Known rows, with every step that occurs
gama-tumu-finok-pebug-vifab-luralu: [-10 -25  42  11   4  -5  -5 -10  17  -5  11 -21  30   6  12  58  -8   4
  -8  24   2  -8  19   6   4  -7   7  -3 -16  15 -16 -10  10]
pebug-vifab-luralu-pivino-gezalo-finok: [ 13 -29  36  29   2   7 -26  -6  -3  -1  44 -35  39   3 -21  68  -4   4
  -3   4 -17  -7  13  -5  29  -8  14   3   3   2   3  -8  11]
pivino-gezalo: [  1  -3  12  34  -1   3  -8 -21  -1  -2   3  10   1  -2  -5  17  -5  -3
   4  -7  -8   2  -6  -3  10   3  -2   0  -2   8   2   5   3]
gezalo-finok-luralu-pivino-pebug-guzi: [ 15 -11  11   7  -3   2 -14   0   5   8  -4 -14  15   1   7  38   1   1
 -28 -11 -13 -20  -6  -7  23  -5 -30   9   7  19   2 -13  12]
pebug-vifab-luralu-pivino: [ 14 -20  37  -4   6  10   3   3   1 -10  25 -36  23   4   3  39  -9  -8
   7  15  -5   0   9   8  14 -15   6  17  -1 -20  -9  -9   4]
luralu-pivino-gezalo-finok-tumu: [ 37 -16  38  19  -3   5  -8 -23   1  -1  28 -24  16  -1   2  98  -4   0
   0   3  -4 -12  -2 -11  16 -13   5  22  11   4  -5  -5  21]
guzi-pebug-vifab: [-70  -6  -7 -12   2 -11 -12   1   0  -2  15 -23   0   7 -43  19 -13   1
  -3   3   5  -6  38  -2  20  -1  50   7 -10 -19   0  -7   6]
vifab-pebug: [-48 -15  -4  21   1   2  -8  -4  11 -10  -2  -5  11   0  23  65   2   5
   3 -12  -7  -1   6   6  -5   1  36   3   3  21  -7   3  -6]
tumu-finok: [ -8 -13  20   9   0   9 -17   2  34   5 -13  11  -1   1  -6  24   2   9
  -9   5  -2  -3 -18   1  -3  -4 -21  -9   3  13 -12   0   7]
gama-tumu-finok-pebug-vifab: [-11  -3  10   0   0  -7 -17 -10  18   3  18 -25  20   4   1  19  -6   6
  -9   8  10 -17  19  -3   7  -5  26  -2  -4  28 -16 -16  15]
pivino-pebug-guzi: [ 10 -10  -3   8  -4  -4  -3  -1   8   7 -17   4  -1   1   8  18  -3  -1
 -25 -10  -3 -11  -5  -8  13   3 -30   4  -2  22   5  -6   8]
luralu-pivino-gezalo-finok-pebug: [ 26  -1  31  20  -1   5 -22 -11   1   7  20 -22  28  -4   6  64  -3  10
  -7   3 -12 -11  -2  -2  24  -4   8   2   3  57 -11  -7  22]
vifab-pebug-guzi: [-24 -18  -6   7  -2  -4  -3  -1  16   1 -13   0  -4   3   3  51  -3   3
 -25  -5  -7 -13   3  -2   6   0  -2   7   2  15   0  -7   6]
pebug-pivino-gezalo-finok-luralu: [-11  -2  13  20   1   0 -32 -16  -9   5  20 -22  31   2  -4  58  17  16
 -18 -13 -20 -24  12  -1  19  -3  -6  -1   9  13  -4 -12   7]
finok-pebug-vifab: [  3   1  -2  -5   0  -8 -10  -7   1   0  23 -31  20   3   2  25  -4   4
  -6   3   9 -13  27  -2  12   0  25  10  -7  21  -9 -14  11]
finok-luralu-pivino: [  7   8  21  -9   3  13  -8  -3  -5  -3   7 -24  15  -1  12  16   6  -2
   2  -5 -12 -13  -8   8  11 -14  -7  13  15 -11 -11 -11   4]
gama-tumu-finok-luralu-pivino: [ -6   4  34  -5   3  14 -14  -5  12   0   1 -18  15   0  10  10   4   1
  -2   0 -11 -17 -16   6   6 -18  -5   1  17  -4 -17 -14   9]
luralu-pivino-gezalo-finok: [ 16 -19  28  27   0   9 -26  -5  -3   3  35 -24  28   0 -21  49  -2   4
  -2  -2 -19  -5   2  -7  27  -7  11  -1   9   8   5  -5  11]
gezalo-finok-luralu-pivino: [ 10   0  27  -5   2  14 -18   1  -6   0  20 -34  27  -1   3  34   8   3
  -3  -3 -17 -17  -3   4  18 -15  -1  10  17  -7  -8 -14   8]
pebug-vifab-luralu-pivino-gezalo-finok-tumu: [ 35 -26  46  21  -1   3  -8 -24   2  -5  36 -35  27   2   3 116  -5  -1
  -1   9  -3 -14  10  -9  19 -14   8  26   6  -2  -6  -7  21]
tumu-gama: [-25  -1   4  18  -4  17  -8  -4 -43   4   0  -2  -1   5   5  26  -5   3
  -2   2  -5  -7 -10   5  -7  -3 -18  -1  -1   7 -10   3  -5]
vifab-luralu: [  0 -24  34  11   4   1   7  -2   4  -8  -2  -4  16   3  12  49  -3   0
  -1  17  -4   5   5   9   0  -3 -16   1 -13  -4  -4   3  -1]
gama-tumu-finok-luralu: [-33   7  22   7   0   3 -24 -14  19   5 -17   2  13   2  13  12  13  11
 -15  -3  -8 -25 -10   3  -5  -8 -14 -18  10   9 -15 -13   7]
pivino-luralu: [  4  -6  24  11  -1   1 -13  -3 -20  -7 -11   4  25  -4  11  10  -3  -9
   2  21  -8  11  -6  -1   4   2  -9  -1  -1  -5   1  -7   2]
luralu-pivino-gezalo-finok-tumu-gama: [  3 -12  32  30  -5  21 -14 -19 -42   3  21 -22  10   4   7  95  -8   3
  -1   5  -8 -15 -12  -3   6 -13 -14  15   8   9 -14   0  10]
guzi-pebug-vifab-luralu-pivino: [-16 -20  39  -7   7   8   1   4   2 -11  20 -33  16   4 -12  46 -14  -6
   6  16  -6   1  13   8  20 -15  19  17  -3 -22  -9  -7   6]
vifab-luralu-pivino-pebug-guzi: [ 18 -18  17   8  -1   2   1   1  10   2 -10  -6   6   2  13  37  -7  -5
 -21  -3  -8  -9  -8  -3  18  -4 -34  11  -1  16   0  -8   9]
pebug-vifab: [ -9  -8 -10  -5   1  -7  -7  -1  -2  -2  26 -28  15   5 -13   4  -2  -2
  -3   0   8  -9  30  -3   8  -1  25   9  -5 -15   0 -11   1]

Rows
[-28  -8  25   9   0   2 -14  -6  34   5 -11  12  -1   3  -5  -9  -5   6
  -7  10   2  -7 -16  -3  -9  -9   5 -25   5  14 -13  -6   8] | gama-tumu-finok
[ -4  -5   2   6   1   0 -16  -5  -4  -5  26 -37  33   3  14  23   2  -4
   0 -15   1 -14  20  -1  16  -3  18  15   1   2  -5 -13   1] | finok-luralu-pivino-pebug-vifab
[  7  -7  24  11   4  -6 -21  -6 -19  -2  17 -18  37  -1   4  53  -2   6
 -10  22 -10   7  11  -2  17   0   2   5  -2  35 -10 -16  11] | gezalo-finok-pebug-pivino-luralu
[ 20  -1  25  23  -3   1 -22 -13   1   9  16 -15  26  -3   6  63  -1  13
 -10   2 -11 -11   1  -3  22   0   6  -2   0  60  -9  -6  20] | pivino-gezalo-finok-pebug
[-10   0  18  34   5  -6 -13 -29  12   3  18  -1   4   1  -8  38  -8  10
  -7  -3  -5  -3   0  -4  14  -2  11  -3  -2  49 -15  -4  12] | gama-tumu-finok-pebug-pivino-gezalo
[ -2  -6   8   0   0  -4 -18  -6  18   3  17 -26  20   3  -2  36  -3   8
 -11   6   7 -15  18  -1  10  -2  14   6  -5  27 -16 -13  14] | tumu-finok-pebug-vifab
[ 20   0  18   7  -2  -1 -19  -3   2   9  14 -20  25  -2   9  55   1  14
 -12   6  -7 -12   5  -2  16  -1   8  -2   0  57 -10  -9  19] | gezalo-finok-pebug
[ -9  -1  17  22  -2   3 -32 -16  -8   5  10 -16  32   0   2  51  17  12
 -15 -12 -20 -24   5  -1  16  -2 -11  -5   9   8  -1 -10   7] | pivino-gezalo-finok-luralu
[ 12  -2  14  16   1  10  -6   0   0  -4   4 -11  19  -3  30  18  -2  -7
   9 -17  -6   2 -13   0  11  -2  -1   8   5  25  -4   1   0] | luralu-pivino-pebug
[-29 -12   1  41   6  -3 -11 -24   3  -6  24  -5   6   2  -5  63  -3   7
  -1 -15 -10   3  10  -1  13   2  24   9  -1  30  -8   2   0] | vifab-pebug-pivino-gezalo
[  5  -1  20   8   5  -6 -13  -8 -19  -4   8 -11  28  -2  10  39  -4   2
  -7  22  -7   9   6   0  12   1  -1   7  -3  32 -12 -14   9] | finok-pebug-pivino-luralu
[-42  -1  15  18   2  -2 -34 -15  -8   6  15 -20  25   3 -19  66  11  18
 -19 -11 -21 -22  16  -1  25  -4   6  -2   7  12  -5 -10   9] | guzi-pebug-pivino-gezalo-finok-luralu
[-36 -12  23  28  -3  12 -16 -21 -41   5  20 -19   1   7 -14 109 -11  10
  -8   5  -7 -14   2  -4  11 -10   1  14   2  16 -16   1  11] | guzi-pebug-pivino-gezalo-finok-tumu-gama
[-14 -25  11  37   4  -1 -29  -9   0   2  44 -25  30   3 -21  81   1  14
 -10  -8 -18  -5  18  -7  24  -2  27  -1   5  29   1  -5   6] | vifab-pebug-pivino-gezalo-finok
[ 19   1   4  -7  -4  -6  -1  -4  11  12 -15  -1  -7   0   2  27  -6   5
 -30   6  -2 -17  -2  -4  14  -1 -27   6  -3  36  -5 -12  20] | finok-pebug-guzi
[ -7   2  26  20   1  11 -17  -8   9  -2  -4 -10  25  -2  36  20   3  -3
   1 -17  -9 -11 -18   1   8  -7  -4  -2  10  29 -12  -7   3] | gama-tumu-finok-luralu-pivino-pebug
[  5 -30  40  22   3  -3 -10 -11   4  -6  24 -29  39   5   6  84  -6   5
  -8  18  -5  -6  26   4  16  -3   4   5 -16  16  -9  -7  10] | pivino-gezalo-finok-pebug-vifab-luralu
[ 13 -18  49  35   3  12 -12 -21  13  -6  15 -13  20   0   1  63 -10  -3
   4   6 -12  -1  -8   4  20  -8  -5  10  -3  16 -14  -2  13] | tumu-finok-pebug-vifab-luralu-pivino-gezalo
[-25 -14  13  18   6  -5 -15  -6 -15 -11   9 -11  30   0  11  57  -2   1
  -3  14 -11  12  11   2   6   1  18   7   0  17  -8 -10  -1] | vifab-pebug-pivino-luralu
[-29  -7  12  28   2   0 -35 -18  -5   2  20 -24  36   2   3  82  18  18
 -17 -17 -22 -23  14   1  17  -3   5   0  10  21  -7 -11   5] | vifab-pebug-pivino-gezalo-finok-luralu
[ 10 -17  39  31   4  10  -5 -18   0  -9  20 -15  17   1  -3  44 -10  -9
   9   3 -11   2   0   2  19  -7   2  12  -3  -6  -5  -1   6] | pebug-vifab-luralu-pivino-gezalo
[ -5 -30  28  19   4  -3  -2  -5   4 -11  14 -22  33   5  18  59  -4  -3
  -2   9   0   0  22   5   7   0   0   6 -18   1  -5  -3  -2] | pivino-pebug-vifab-luralu
[-17 -29  38  26   3   5 -29  -5  -2   0  38 -33  31   4 -36  76  -9   6
  -4   6 -19  -6  17  -5  35  -8  27   2   1   1   2  -6  13] | guzi-pebug-vifab-luralu-pivino-gezalo-finok
[  8  -2  19  19   0  11 -19  -3  -4  -2   8 -21  35  -3  32  40   7   0
   0 -21 -14 -10 -10   0  17  -4  -5   6   9  26  -5  -6   3] | gezalo-finok-luralu-pivino-pebug
[ 15 -13  42  31   3   9  -7 -21   2  -8  19 -17  20   0   3  54 -11  -6
   7   4 -11   0  -1   3  21  -7   2  13  -4  11 -10  -2  10] | finok-pebug-vifab-luralu-pivino-gezalo
[  0  -9  -1   6   2   0 -11  -2  -2  -6  30 -35  28   3   8  16  -4  -7
   3 -12   4  -8  20  -4  16  -2  23  14  -2   2  -3 -11   1] | luralu-pivino-pebug-vifab
[ 12 -15  42  33   3  12  -2 -18   0  -8  11  -5  12  -1   0  43 -10  -8
   9   2 -14   5 -10   4  17  -7  -7   9  -1  -1  -5   3   5] | vifab-luralu-pivino-gezalo
[ 26  -9  43  24   0   5 -19 -12   3   4  19 -23  33  -3  10  82  -4  11
  -7   8 -14  -9   0   1  24  -5   2   2  -1  55 -13  -7  21] | vifab-luralu-pivino-gezalo-finok-pebug
[  5  -2   0   0   8 -10 -11  -5   0   7  40 -32  17   3  -9  60   1  20
 -18   2  -4  -6  23  -2  19  -4  17   8   0  56 -15 -13  12] | gezalo-finok-pebug-pivino
[ 16 -27  39  31   2  10 -24  -6  -2   0  35 -25  34   1 -16  67  -3   4
  -3   4 -20  -4   3  -4  27  -8   6   0   5   7   2  -4  10] | vifab-luralu-pivino-gezalo-finok
[ 17  -9   6   4  -2   2  -2   2   8   5 -10  -5   1   1   8  19  -6  -5
 -21  -9  -6 -11 -10  -6  18  -3 -28  10   3  17   2  -9   9] | luralu-pivino-pebug-guzi
[  2   1   8  31   5  -5  -8 -26   0   1  22  -5   4   0  -6  46  -5   8
  -5  -7  -7   0   6  -2  18   2   6   8  -4  45 -11  -2   9] | finok-pebug-pivino-gezalo
[  3 -21  43  34  -4  22 -12 -19 -41   0  20 -23  16   5  11 112  -9   3
  -1  10 -10 -14 -10   0   6 -14 -18  16   3   7 -16   1  10] | vifab-luralu-pivino-gezalo-finok-tumu-gama
[ -2 -10   4   9   1   1 -23  -3  -5  -3  35 -45  42   4   8  35   3  -1
  -3 -14  -3 -17  24  -4  21  -4  22  12   2   5  -3 -16   4] | gezalo-finok-luralu-pivino-pebug-vifab
[ 20 -22  44  -1   6  10  -6   2   2  -7  33 -45  34   3   5  62  -8  -3
   1  17  -8  -5  11   7  21 -16  10  16   0   0 -12 -13  11] | gezalo-finok-pebug-vifab-luralu-pivino
[ 10 -10  14   7  -3   5 -13  -1  18   8 -17  -3   5   1  12  33   0   0
 -27 -10 -10 -18 -16  -4  17  -5 -41   7   7  21  -5 -11  12] | tumu-finok-luralu-pivino-pebug-guzi
[-16  -6  10   9   2   0 -20  -8   8  -4  22 -34  33   4  13  14  -1  -3
  -2 -10   2 -17  15  -3  12  -7  23   4   3   7  -9 -16   5] | gama-tumu-finok-luralu-pivino-pebug-vifab
